Known rows, with every way that one mark hangs from another
semap{gupul{rilu} vato{vulibi{depun mikim}}}: [ 31  17 -22 -55  35  -7 -20 -36 -14   5   7 -26  26   9 -12  -6  34 -22
  19   7 -25  -4   7  12  49   7 -14  18  10  27  -8 -22 -14]
vulibi{mikim{semap{vato}} tekor}: [  6  -5  11 -41 -19  -4 -25 -33 -20  -7  10 -33  -1  -9  26 -13  21 -24
   8  -1 -11 -23   8  13  30  24   1  25 -10  29 -17 -24 -14]
faso{duvi{zenas}}: [-29  10 -24 -34   0  11 -40 -23 -21   6  20   8 -24   1  24  42  26 -29
   3  23 -18  -7  15   5  37  27  -2  25 -33  27 -17 -17  -2]
mikim{semap vulibi{tekor vato}}: [-20  -3  11 -42  16  -2 -24 -22 -20  -9  18 -20 -15  -4  31   0  17 -30
   8   2  -9   5   5  20  16  22  -7  30  -1  35 -11 -23  -6]
semap{gupul{rilu} vato{vulibi{mikim}}}: [ 21  12 -12 -49  15  -6 -19 -32 -15   5  11 -24  20   7   0  -6  33 -22
  17  14 -19   0   9  12  48  14 -13  23  -7  22  -6 -22 -14]
fofem{depun{duvi}}: [ -9  35 -48 -38  33  -3 -36 -36 -11  -1   3  -7 -19 -11  11  38  29 -27
  -3   9 -14  -7  12   4  25  38 -17  16 -21  30 -21 -13 -16]
semap{gupul{rilu} vato{vulibi{depun}}}: [ 17  12 -35 -54  40  -6 -20 -31 -12  10  13 -24  22   4  -8   9  36 -20
  18  11 -25   8   8  13  46  12  -2  17  13  27 -11 -19 -12]
tekor{semap}: [-34  21 -19 -37  -2   4 -30 -25 -19   3  11 -21 -24  -5  17  25  19 -27
   6   5 -14  -6   7  10  26  35  -8  11 -10  11 -14 -13  -2]
fofem{depun{duvi{faso}}}: [-11  35 -63 -32  60  -1 -38 -34  -4   6   4  -9 -26 -11  18  37  34 -25
  -5  16 -11   5  16   2  21  37 -31  21 -16  29 -23 -13 -12]
depun{duvi{faso zenas} fofem}: [-23  31 -42 -22  29   2 -43 -31  -9  11  15  -6 -47  -5  26  40  37 -35
   0  19  -9  13  16  12  15  36 -50  21 -22  41 -27 -22   1]
mikim{semap{gupul} vulibi{depun tekor vato}}: [  0   0  -5 -52  34  -8 -20 -27 -15  -4  18 -34  11  -5  12  -1  22 -16
  14   1 -20   2   8  25  20  10  -1  25  25  46 -11 -24 -14]
gupul{rilu semap{vato}}: [-12  -8 -20 -46  42   0 -18 -33 -14   2   6 -24 -12   6   9   0  25 -34
  11   9 -15   3   4   9  43  18   2  21  -1  27 -10 -24  -8]
faso{duvi{zenas} fofem}: [-32  14 -28 -29  14  14 -30 -29 -22   9  18  18 -35  -1  26  55  28 -28
   8  28 -10 -11  14  12  42  28 -11  24 -27  33 -25 -17   0]
duvi{depun}: [ -6  14 -20 -33  17  14 -34 -37 -11   2   7  -1 -19  -9  13  53  24 -23
   7   7 -19  -1   8  -1  42  36   1  21 -13  18 -21 -12  -6]
semap{gupul{rilu} vato{vulibi{depun{duvi}}}}: [ 16  35 -46 -56  45 -13 -21 -32 -12   8  10 -26  17   3 -12   9  38 -18
  12  17 -24  10   8  14  39  15  -8  10   6  41 -11 -21 -17]
zenas{fofem{depun{duvi}}}: [-22  30 -42 -33  25  -2 -32 -38  -7   4  -1  -2 -25 -14   6  31  28 -32
   3  17  -9  -7  10  12  25  44 -31  17 -15  32 -27 -16 -12]
gupul{rilu semap{vato{vulibi}}}: [-11   3 -16 -46  40  -8 -19 -24 -12   0   6 -17  -9   6  10   3  31 -33
  16  13 -17   8   1  10  41  18 -15  28  18  36  -8 -22  -2]
semap{gupul{rilu} vato}: [  5  -5 -31 -49  21   3 -16 -36 -15  11  16 -30  13   1   3   8  29 -21
  10  16 -17   6  15  11  47  18  17  14 -19  14 -10 -21 -17]
vato{vulibi{mikim{semap{gupul{rilu}}} tekor}}: [  2 -18  14 -40   0 -15 -31 -27 -20   1   5 -48  10   1  16   4  27 -25
  16  -1  -6   7   4  15  30  14 -26  34   5  47  -5 -25 -11]
fofem{depun}: [ -7  12 -36 -37  28   5 -34 -35 -13   2   6  -5 -14  -9  16  36  26 -29
   3   4 -16  -9  13   3  34  36 -11  24 -13  16 -20 -11 -10]
vulibi{depun{duvi{faso} fofem} tekor}: [-18  26 -48 -28  23 -13 -38 -34 -13   6   6 -23 -26   4  18  28  33 -28
   6   5  -9   8  13   8  15  41 -49  14  19  41 -28 -18  -4]
semap{vato{vulibi{mikim tekor}}}: [  7   9  -3 -39 -35 -13 -24 -22 -21  -5  10 -17   5   2  23   1  27 -24
  16   6 -14 -18   7   5  43  31 -20  27   9  25 -15 -18  -7]
tekor{semap vulibi{vato}}: [-49  49 -17 -47  13  -5 -25 -17 -11   0  12 -37 -14  -7  15   9  20 -20
   4   8 -17 -10   7  19  28  28  -8  10  -1  19 -16  -7  -5]
mikim{vulibi}: [-22   8 -15 -33  13  12 -26 -27 -24  -6  15  13 -25   1  25  24  16 -26
   7   8 -14   3  10  10  22  30  -8  21 -15  13 -11 -21  -2]
vulibi{depun{fofem} mikim tekor vato}: [  9  19  -6 -44   6 -12 -32 -39 -20  -4   6 -26  -3  18   5  -2  26 -37
  16 -12 -18 -17   5  13  37  31 -39  19  18  29 -22 -17  -8]
vulibi{depun{duvi fofem} vato}: [  2  58 -34 -46  43  -5 -32 -40 -15  -1  10  -9 -17   9  -3  19  31 -34
   4   2 -24  -1   7  19  25  34 -30  11  -2  31 -24 -16 -10]
gupul{rilu semap{vato{vulibi{mikim tekor}}}}: [ -3 -11   2 -44   8 -21 -21 -23 -17  -4   0 -35  -1  13  15 -16  29 -33
  22   4  -9  -6  -1   5  45  17 -30  30  29  46  -7 -26  -5]
vato{vulibi{depun mikim{semap}}}: [ 14  20   5 -41  26   1 -38 -33 -19  -8   2  -8  -7  -3  10  13  25 -28
   9  -9 -24 -11  -1  16  22  20 -30  29   6  34 -13 -18  -3]
vulibi{tekor}: [-20 -13 -20 -29 -28  -2 -31 -27 -27   0  10 -19 -14   1  31  34  20 -26
   7   1  -9  -4   9   2  36  40  -6  19  -3  18 -17 -15  -6]
vato{vulibi}: [-11  18 -18 -32  -3   3 -32 -23 -22  -2  12   5 -16   0  23  39  26 -26
   8   8 -19   3   6   7  33  36 -21  26  -3  16 -13 -11   1]

Rows
[ 10 -16  11 -50  21 -10 -25 -36 -19   2   9 -60  13   6   9 -12  24 -30
  12  -3  -8   3   6  18  39   9  -9  27 -11  39  -6 -26 -20] | vulibi{mikim{semap{gupul{rilu}}} tekor vato}
[-18  37 -30 -48  35   0 -28 -30 -14  -2   8 -20  -3   1   7  17  23 -20
   3  -1 -25  -9   8  14  37  23  -6  14   8  21 -19  -8  -8] | tekor{vulibi{depun vato}}
[-16  15 -27 -22  38  12 -46 -36   2  14  14  -3 -41 -13  20  56  37 -34
  10  18 -13  11  14   4  29  32 -41  29  -7  38 -33 -18   6] | duvi{depun{fofem} faso zenas}
[-28  13 -27 -25  -6   5 -36 -31 -16   9   8  -2 -39 -11  18  36  27 -34
   4  21  -8  -2   7  16  27  36 -30  16 -31  39 -24 -22  -3] | depun{duvi{zenas{fofem}}}
[ 18  14 -13 -45 -13 -14 -26 -27 -20  -4   7 -19  11   5  11  -2  29 -23
  19  -3 -22 -22   4   5  44  25 -23  21  27  31 -17 -17  -7] | semap{vato{vulibi{depun mikim tekor}}}
[ 21  16   4 -48  25   3 -25 -38 -16  -3  13 -31   9  -3   6   1  25 -20
   5   1 -25  -9  10  23  34  15  -1  28 -19  25 -10 -20 -19] | vulibi{mikim{semap{gupul}} vato}
[  7   8 -26 -49  20  -4 -18 -26 -13  10  17 -23  16   2   3  11  34 -21
  15  20 -19  12  12  13  46  18   0  21  -2  22  -9 -19 -11] | semap{gupul{rilu} vato{vulibi}}
[-24   3 -13 -34   4  -6 -29 -30 -21  -5  11  -4 -17   6  20  14  20 -32
  18  -4 -10   1  10  14  14  34 -33  17  29  34 -21 -23   1] | mikim{vulibi{depun{fofem} tekor}}
[  1   8 -23 -52  61  -9 -21 -28 -11   0   2 -18  -3   9  -1   0  32 -33
  19   5 -23   3  -2  11  42  12 -18  24  35  41 -10 -21  -2] | gupul{rilu semap{vato{vulibi{depun}}}}
[-15  36  -8 -42  10   0 -27 -30 -17  -7   6 -21  -6   3  15   3  21 -21
   2   1 -19 -17   8  13  40  25 -17  20 -14  16 -14 -12 -11] | tekor{vulibi{mikim vato}}
[-37  14 -10 -35 -31 -15 -32  -9 -20   2  10 -31 -16  -4  27  26  23 -25
  16   5  -9  -2   3   9  26  38 -28  19  24  30 -14 -11   4] | vato{vulibi{tekor{semap}}}
[-19   0 -40 -20  40  16 -30 -33 -14  16  14   4 -47  -8  36  57  33 -28
   6  19  -5   3  14  11  37  28 -34  26 -16  29 -28 -17   5] | duvi{faso{fofem} zenas}
[-19  34   2 -39 -16 -23 -38 -22 -16  -3   2 -32 -11   6   8   2  27 -33
  24  -8 -13 -15   1  16  21  35 -62  17  45  41 -20 -16   4] | vato{vulibi{depun{fofem} mikim tekor{semap}}}
[-19  22 -51 -20  44  10 -32 -33 -14  14  11   2 -52 -10  31  58  36 -25
   0  24  -4   5  13  12  30  31 -39  19 -24  42 -28 -20  -1] | depun{duvi{faso{fofem} zenas}}
[-13  16 -11 -28  11  11 -44 -37  -4   8  13  -1 -34 -13  14  54  32 -35
  13  10 -17  -1  11   6  33  35 -28  24 -12  39 -30 -18   1] | duvi{depun{fofem} zenas}
[-28  30 -14 -32  14  11 -46 -32  -5   7  18  11 -29  -6  11  53  33 -31
  12  25 -18  -2  15   5  33  33 -17  28 -16  43 -31 -17   1] | faso{duvi{depun{fofem} zenas}}
[-20  29 -25 -28   1   1 -42 -32 -17   5  14  -5 -40  -6  19  39  32 -36
   3  12 -12   1  13  14  19  38 -37  16 -26  41 -25 -22  -4] | depun{duvi{zenas} fofem}
[-30  13 -42 -20  23   6 -38 -30  -9  16   9  -4 -48 -11  24  38  33 -33
   1  28  -6   9  12  14  24  35 -44  20 -27  38 -27 -22   2] | depun{duvi{faso zenas{fofem}}}
[  7   7 -13 -46  11   5 -18 -33 -12   2  21 -28  10 -19  12   6  28 -12
   5  12 -24  -6  17  22  29  20  25  21 -11  23 -16 -21 -19] | mikim{semap{gupul vato}}
[-29  60  -9 -51   9 -12 -26 -31  -6  -4   5 -35  -4  -8  -2 -23  25 -21
  13  -1 -20 -31  10  24  21  26 -28   2  21  27 -26 -16  -7] | tekor{semap{vato} vulibi{depun{fofem} mikim}}
[  6  27  -9 -53  23  -5 -21 -37  -8  -5   8 -41  24 -19   0 -16  26  -2
   6   1 -28 -26  14  26  27   8   9  15   9  37 -19 -20 -22] | tekor{vulibi{depun mikim{semap{gupul vato}}}}
[-24  32 -27 -32  36  16 -27 -39 -11   3   9  23 -25  -3  12  65  27 -18
  12  27 -14  -7  11   4  47  36   1  23 -11  30 -29 -10  -6] | faso{duvi{depun} fofem}
[ 14   4   8 -48  19  -6 -32 -37 -21  -7   6 -39   1   4  12  -6  21 -31
   9 -14 -18 -19   1  14  33  18 -16  26   5  37 -15 -19 -12] | vulibi{depun mikim{semap} tekor vato}
[ 18  -5   3 -51  31   3 -20 -43 -14   3  12 -39  15  -5   2 -17  27 -23
   8   6 -15  -5  11  20  36   7   9  21 -27  27  -8 -28 -21] | vulibi{mikim{semap{gupul{rilu} vato}}}
[  7   5  -6 -51  32  -3 -20 -28 -10   6  17 -31  13 -10   7   1  33 -22
  12  15 -17  13  10  22  32  12   3  27  -6  35  -9 -23 -12] | mikim{semap{gupul{rilu} vato{vulibi}}}
[  5  -3 -12 -57  69   4 -16 -37 -11   2  17 -27  12  -8  -3 -15  24 -22
  13   9 -19  10  10  26  21  -1  13  17   0  36  -8 -31 -15] | mikim{semap{gupul{rilu} vato} vulibi{depun}}
[ -7  36 -14 -46  50   3 -25 -34 -15  -5  17   8 -16  11   5   5  24 -37
  13   2 -23   3   7  22  20  25 -30  18  11  23 -18 -20  -2] | mikim{vulibi{depun{fofem} vato}}
[-31 -10 -31 -19  16  13 -36 -29 -10  18  13  -1 -41  -9  28  38  30 -35
   7  23  -7   6  12  13  30  32 -38  27 -19  25 -26 -20   8] | duvi{faso zenas{fofem}}
[-25  29 -57 -27  53  -1 -35 -36   1  11   0  -4 -32 -14  13  31  33 -31
   1  24  -6   5  14  10  20  42 -45  22 -12  32 -29 -16  -8] | zenas{fofem{depun{duvi{faso}}}}
[-14  48 -24 -56   9 -14 -18 -28  -7   1   7 -51  20 -13  -8 -15  24  -1
  13   7 -27 -31  13  21  34  13   2   1  22  27 -17 -15 -17] | tekor{semap{gupul vato} vulibi{depun mikim}}
[-27  27 -40 -29  35 -13 -33 -28 -13  -1   9  -9 -32   5  21  16  28 -28
   9  10  -6  13  13  13   2  35 -53  16  26  46 -24 -25  -1] | mikim{vulibi{depun{duvi{faso} fofem} tekor}}
[  4  11 -25 -44  -8 -13 -25 -21 -19   0  13 -18   8  -1  15  13  30 -22
  17   3 -21 -11   6   6  41  30 -11  20  31  31 -20 -14  -4] | semap{vato{vulibi{depun tekor}}}
[-25  -2 -44 -24  44   8 -40 -32   2  19   8  -4 -36 -18  21  37  35 -38
   7  23  -6   0  15  10  29  31 -47  31 -12  33 -31 -17   3] | duvi{faso zenas{fofem{depun}}}
[-35  53  -3 -48   9  -7 -27 -22 -12  -5   6 -40 -11  -1  11  -7  19 -21
   6   3 -17 -21   5  18  31  24 -21  12  -4  20 -13 -10  -8] | tekor{semap vulibi{mikim vato}}
[ -9   0   3 -49  37  -4 -25 -26 -19  -8  15 -21  -9  -2  20  -3  17 -29
  11  -6 -15   0   2  21  17  16 -10  25  15  41 -13 -23  -6] | mikim{semap vulibi{depun tekor vato}}
[-11  28  -4 -48 -12 -18 -26 -32 -14   0   9 -42  -2   1   2 -19  25 -30
  21  -6 -14 -30   8  16  28  30 -30   6  28  31 -25 -19  -6] | vulibi{depun{fofem} mikim tekor{semap{vato}}}
